Known rows, with every step that occurs
kidu-nuve-ribi-suda: [-18 -34 -41  11 -44  46  19 -25  -4   7  19 -43 -16 -35   2 -13  61  29
 -19   4 -33  -1   8   2 -20   0  -3   7   3  -4  -8  32   5   9  -3]
rara-suda-ribi-nuve: [-15   1 -11  -5  -7  22  11   8  19 -10  -4 -23  20  41  10 -17  34   6
 -15 -34 -31  -8  -3 -21 -14 -39  -3  -3  57  22  -4  51  -2 -13  22]
kidu-nuve: [ -1   0 -33   2 -25  19   2 -20  29   5  17 -16  14 -18  -3 -14  50  18
 -26 -18 -30 -10   2   0  -4 -21  -2   2  32  16   7  24   4  19  15]
lemi-serut: [-35  -3 -36  12  -5   9  26 -28  28  -7  10 -13 -16 -13 -15  -9  15  21
  14 -10 -21  -2  -5   7 -19 -21   1  -5  23  16   9  35 -20  16  34]
rara-serut-lemi-pefu: [-30   5 -31  10 -15 -15  22 -11  20 -12  19   1  -5 -30 -12  -4  27  30
  15  -4 -27   8   8  21 -14 -26  -2 -18  46   2  12  25   0  20  37]
serut-ribi: [-13   8 -54   6 -25   1  30  -4  26 -17  27  -7  13  -5   9  -3  17  17
   3  -2 -10  -1  12   7 -32 -30   3  -2  11  17  32  40 -10   6  15]
kidu-nuve-ribi-suda-pefu: [-16 -29 -38  23 -28  51  11 -36  11  22  -5 -40 -15 -18  -4 -17  54  24
 -13 -22 -22  -9  -5  -6 -13  -6 -13   8  -5 -13 -11  34  13  25  13]
kidu-nuve-ribi: [-10   3 -36  11 -42  40  16 -21  25   1   4 -24 -11 -29  -3  -2  64   4
 -11  -2 -23 -12   9   0  -4  -9 -16   6  21  -3  -6  20   5  15  16]
pefu-lemi: [-12   8 -46   9 -22  17   9   6   3  -4   2 -16  11 -19 -16   0  25   7
   4   0 -11  -7  13 -18 -26  -3  -4   4  39  27  22  41  -2  21  41]
serut-lemi-pefu-suda-rara: [  9  35 -14 -13   8 -37  -6 -24  36  -5  21  10  14 -35  -5  -3  30  22
  37   9 -12  -4  27  30   0 -26   1 -45  53 -14 -13  26  16  -4  18]
rara-suda-pefu-lemi: [-16  15 -38  23 -11  33  -2   6   1  -4 -14 -20  13  29 -42  -6  26  11
   9 -19 -24  -9 -13 -31 -31 -24 -19  13  59  33  25  38   3  28  53]
ribi-nuve: [-11  -8 -25 -10 -22  10   8 -19  24   2 -12 -23   8  -2   9  -2  27  18
  -7 -25 -25 -18  20  -4   6 -18  17  -4  42  17   7  48  11  -1  23]
lemi-pefu-suda-rara: [ -9  30 -19   3   0 -29 -16 -24  23 -12   1   2   1 -28 -20   3  28  10
  30  -3 -22 -21  24  21   3 -23  -3 -30  49  -4 -25  39  15  -1  33]
rara-fisez: [-29  -9 -26  -3 -26   7   5   4  20 -11  25 -32  14  -5 -19 -22  32  13
  -9 -18 -29 -34   9  -3 -23 -22  22  15  38  34   6   9   1 -13  28]
serut-lemi: [  0   0 -35 -21 -11  -8  16 -21  35  -2  26   1  20 -21   6  -9  22  30
  12   5  -8   4   7  16 -17 -14  13 -12  41   6  22  18  -1   1   7]
lemi-serut-ribi-suda-pefu: [-33 -18 -47  29   5  14  38 -33  12   4  29 -26  -7   4  -3 -18  -3  43
  11 -31 -18  10 -26  -1 -33 -36  -1 -14 -23   8  29  55 -23  31  23]
rara-suda-ribi: [-25   4 -29   4  -5  16  14   8  18 -20   8 -11  15  25 -11 -18  24   7
  -4 -15 -27  -6 -13 -15 -37 -35 -11  -4  50  26  -7  38 -12 -16  20]
kidu-nuve-ribi-suda-rara: [ -8 -21 -22  21 -27  36   7 -32   5  10  10 -28 -19 -37 -15 -16  70  27
 -11  -9 -30 -24   2  -3 -30 -15 -18  -2  15  -7 -24  41  18   3   3]
lemi-serut-ribi-suda: [-38 -25 -56  20 -11   7  45 -18   5 -13  50 -34 -11 -14   6 -14   5  37
   9   2 -24  15  -6   7 -41 -29   7 -11 -21  10  33  53 -30  21  12]
pefu-suda: [-14  10 -44  -5  -4  -6  11 -21  27  -4   9 -14  13 -15  -4  -8  11  17
  19  19  -4 -10  23  20  -5 -14  26 -20  37   1   5  26  11 -16  18]
lemi-serut-rara-fisez: [-43 -23 -23 -10  -2  17   1 -15  32   7  27 -37  -5   0 -43 -20  35  16
   1  -6 -40  -7 -12  -9 -37 -30  10  12  39  15  16  26 -23  -3  49]
suda-pefu-lemi-serut-rara-fisez: [-24 -10 -28  13   7  32 -12  -1  23  26  -1 -40  -2  17 -64 -23  39  12
  15 -24 -23 -12 -24 -36 -41 -21  -4  15  39  20  33  41 -18  29  78]
nuve-kidu: [-28 -12 -53   6 -18   8  17 -31  13  -6   8  -3   1 -30  -5  -6   6  -7
  22   4 -15 -18  18  -1 -37 -21  11 -16  41  24  11  41  -6  -2  15]
suda-pefu-lemi-serut: [-25  14 -41  29   4  23  11 -20  21  12 -13 -15  -9   1 -35  -6  13  15
  20 -29  -3  -2 -17 -16 -22 -15 -18   2  31  23  25  49 -18  47  63]
ribi-suda: [-27 -36 -42   5 -18   7  18 -22  -8  -2  15 -26   2 -24   3 -13  14  39
  -1  -5 -31 -12   9  -2 -34  -7  20  -2  10   9   5  38   2  -3   4]
pefu-suda-rara: [ -5  19 -23   4  15 -10  -3 -21  36   7   2   1  13 -19 -21  -9  24  19
  23   7  -3 -26  18  17  -8 -26  13 -31  47   0  -9  35  23 -29  23]
suda-rara: [-10   5 -24  12   2  -3   1 -28  27  -2  -1   7   7 -17 -28  -9  32  19
   7 -26 -22 -32   0  -8 -24 -28  -7  -4  44  14  -6  41  11  -5  31]
nuve-ribi-suda: [-36 -38 -48   9 -38  31  26 -24 -10   0   2 -33 -22 -32   2  -5  27  23
   8  10 -21 -11  13   0 -32   1   5   3   7  -1  -7  37  12  -8   6]

Rows
[-25  23 -52  40  -3  31  24   7  18  -8  19 -26   3  38 -36  -7  15  10
  20 -18 -20  17 -27 -26 -42 -49 -31  -2  32  30  54  53 -31  45  57]	rara-suda-pefu-lemi-serut-ribi
[-11 -12 -30  -9   0  14  23 -15  18  -3 -11 -10  12   1  23 -13  19 -20
   9 -34  -2 -21  19 -16 -26 -26   7 -22  43  21  -5  67  -8  -8   9]	suda-ribi-nuve-kidu
[-33 -35 -42  21 -22  37  16 -38  -1  14 -22 -29 -21 -11  -9  -9  21  33
  14 -16 -13 -19  -6  -5 -32  -6  -1   5  -1  -9  -8  40  16   4  18]	nuve-ribi-suda-pefu
[-21 -19 -23   8 -15   1  16   7   1  -8  52 -36  12  -1 -17 -29  37  30
 -10 -24 -30 -29  -1  -9 -51 -44  11  -2  10  22  10  40   2 -10   9]	serut-ribi-suda-rara-fisez
[-10 -26 -26 -16   7  28  -2  -7  14   2 -10 -21  10  33  -6 -16  37 -17
   1 -12 -36  -7   3 -31 -48 -40  -6 -21  69  18   5  70  -5 -22  26]	serut-rara-suda-ribi-nuve-kidu
[-15 -14 -36  -8 -22   8  14 -29  12  -2  -6 -19   6 -14  10  -1  14  -7
  10 -15 -23 -24  31  -9 -13 -20  19 -18  48  22   9  53   8  -2  19]	ribi-nuve-kidu
[-15  25 -35  -5 -18 -22  -1 -20  23 -18   8 -11   2 -30  -2   9  18  14
  20   9 -26  -7  29  26   6  -7   9 -23  36   6  -9  28   8   3  26]	lemi-pefu-suda
[ -6  15 -24 -14   0 -14   5 -11  18 -12  -9 -15   6 -12  30  -4  17 -25
  27 -13 -15 -15  41   7   1 -17   7 -46  45  10 -21  64  -6  -6  15]	lemi-pefu-suda-ribi-nuve-kidu
[-25 -11 -37   7  -5   4  35 -12  31   3  21  -5  11 -23 -12 -16  24  34
  15   9  -8   6   3  13 -26 -30  13 -15  49  -2  29  22   8  -8  28]	rara-serut-lemi
[-37 -15 -44  33   4  29  20 -21  -6  19   1 -30 -11  -3 -30 -13   9  30
  16 -21 -15   7 -18 -22 -35 -10  -5  -4  10  16  21  51 -16  46  45]	ribi-suda-pefu-lemi-serut
[ -4  14 -31 -11 -18 -23   5 -23  25 -16  25   1   9 -28   5   3  27  23
  14  -4 -27  10  17  22  -3 -11   0 -12  36   7   1  23  -9  22  12]	serut-lemi-pefu
[-21 -10 -23   0 -10  26  10  -2   8 -12  -4 -20  15  28   8 -16  22 -18
   5 -27 -28 -15   9 -25 -34 -44   1 -20  65  32  -3  59 -10 -17  15]	rara-suda-ribi-nuve-kidu
[-42 -33 -14   7 -27  22   6  -9  -7   2  14 -45 -17 -21 -31 -24  49  21
   2 -16 -30 -45  10  -6 -48 -20   5  12  27   2 -25  30  19 -24  20]	nuve-ribi-suda-rara-fisez
[ -3 -10 -62  28 -12  19  20   1 -11   7  17 -27  17   3  -5 -10  12  25
   5 -14  -3   6  -5 -24 -48 -13  -3   1  -7  18  46  61  -7  37  28]	serut-ribi-suda-pefu-lemi
[-19 -24 -57   9 -23   4  32 -11  -1 -13  41 -25   9 -10  19 -12  14  35
  -4   2 -24   6   5   4 -41 -22  12 -11 -11  12  31  49 -11   4  -2]	serut-ribi-suda
[-20 -25  -7  12 -35  38  -1  -7   0   8  30 -53 -11 -25 -29 -35  82  18
 -25 -19 -42 -38   6  -9 -28 -19  -9  13  26   5 -29  25  19  -6   9]	kidu-nuve-ribi-suda-rara-fisez
[-18  16 -14  18   3 -24  11 -20  24  -7  14  12  -3 -29 -32  -2  41  28
  22 -18 -31 -10   1  11 -22 -41 -19 -24  61  -2  -1  40  12  12  41]	suda-rara-serut-lemi-pefu
[ -6  11 -40  19 -10  20   0  -9  15  11 -21 -13  11  -1 -30  -4  20  10
  13 -28  -9 -14  -5 -25 -23  -7 -10   6  34  22  24  46   2  31  52]	suda-pefu-lemi
[-37 -14 -20  18  -3   5  28  -4   9  -3  62 -42  -3  -1 -24 -35  27  31
   4 -25 -32 -15 -12  -3 -53 -50   5  -8   0  18   9  41 -21   3  20]	lemi-serut-ribi-suda-rara-fisez
[-24 -32 -37  12  -1  16   8 -37   8  12  -4 -19   3  -3  -9 -21   9  44
  -1 -34 -21 -16  -9  -7 -26  -9  13  -3   4  10   4  39   7  10  16]	ribi-suda-pefu
[-23  -1 -31  14  -7  25  -4 -18  20  -4 -11 -16  13  29 -33 -13  17  24
   1 -31 -32 -14 -18  -9 -19 -39  -6   7  51  20   8  26   9  10  37]	rara-suda-pefu
[-36 -14 -28   4  18  28   9 -12  33   2  14 -18  -9  32 -33 -21  33  10
   6 -12 -36  16 -32 -19 -50 -41 -17  -7  48   9   6  51 -33 -14  37]	lemi-serut-rara-suda-ribi
[ 14  30 -13 -37   7 -31   6  -4  40   0  13  -7  29   0  39  -6  28   7
  20  -6  -8  10  29  26  19 -18  12 -42  45 -11 -17  42   1  -4   8]	serut-lemi-pefu-suda-ribi-nuve
[-31  11 -46  16  -9  18  19  -3  11  -1   8 -18 -16 -16 -24   2  16   7
  21   2 -19   8  -2 -15 -28 -10  -9  -5  32  27  26  42 -24  32  56]	pefu-lemi-serut
[-25  -7 -36  29   2   1  36 -13  14  -2   6  -8   2  -9  -8 -16  29  -2
  16 -23 -17 -27  19 -13 -44 -64  -6 -28  45  11  26  83  13  -4  41]	suda-rara-serut-ribi-nuve-kidu
[-31 -17 -64  49  -2  25  39  10 -19  12  12 -32   6   2 -23 -17  18  34
   3 -10  -8   9 -16 -29 -62 -27  -7  -2   2  14  54  64  -1  31  45]	rara-serut-ribi-suda-pefu-lemi
[-28 -17 -16  21   4 -21  13 -26  -2   0  31  -2 -10 -41 -21 -11  33  49
  13  -9 -39   0   0   8 -41 -30 -10 -24  38  -8  -9  50  14   4  25]	ribi-suda-rara-serut-lemi-pefu
[-36 -34 -30  27  -2  15  31 -24   3  15  12 -17 -23 -34 -21 -17  44  43
  23  16 -11  -4   0   5 -55 -27  -7 -18  32 -28   1  41  26 -23  18]	nuve-ribi-suda-rara-serut-lemi
[-23 -21 -35  -8 -13  23  -8 -10  14  -4   8 -17   6  16 -37  -3  32  20
  -5  12 -45   0  -3 -12 -39 -28  -3   3  56  11  20  36   2 -17  39]	serut-rara-suda
[ -6   0 -30 -18  11   1  18 -15  24   8  -5 -17  25  -1  30 -16  13 -20
  25  -3   8 -19  35   2  -8 -29  27 -46  45   6 -10  60   5 -28  11]	pefu-suda-ribi-nuve-kidu
[-29  -6 -41  13  -7  38   3   1   5  -1   9 -30 -13  18 -59  -3  34   8
  12  20 -42  22 -13 -32 -54 -29 -15   3  61  19  40  50 -23  18  65]	pefu-lemi-serut-rara-suda
[-13 -14 -27  -8   5  24  -5  -4  23  -1   2 -10  17  33 -27 -15  40   5
  -6  -8 -31   2 -21 -20 -51 -32 -13  -5  52  11   8  51 -11 -22  30]	serut-rara-suda-ribi
[-13  15 -24   6  33 -14  20 -18  45  13  19   0  18 -21 -21 -22  25  34
  34  25   6  -6   9  25 -22 -44  17 -42  63 -17  12  29  30 -35  36]	pefu-suda-rara-serut-lemi
[-44 -33 -28  34  11   8  24 -22  -8   8   1 -14 -13 -19 -35 -19  30  47
  -1 -10 -30 -24  -7  -8 -52 -35   4 -14  29   4  -2  57  23 -17  33]	ribi-suda-rara-serut
[  1  30   1 -20   0 -36 -16   2  37  -9  43 -15  23 -23 -22 -20  40  15
  26  -2 -21 -25  30  28  -3 -33  14 -28  62   0 -19   7  16 -13  19]	serut-lemi-pefu-suda-rara-fisez
[-30  -6 -48   5 -14   6  38 -23  20  -9  22 -25  -8  -5  17  -4   9  -9
  22 -11 -16   6  15  -4 -22 -45   9 -26  19  22  33  67 -22  20  21]	lemi-serut-ribi-nuve-kidu
[-18  28   0  -3 -10 -27 -18  -3  25 -14  17 -20   6 -20 -30 -16  40   9
  10 -15 -35 -42  25  16  -2 -27   7 -14  61  12 -34  18  20 -12  37]	lemi-pefu-suda-rara-fisez
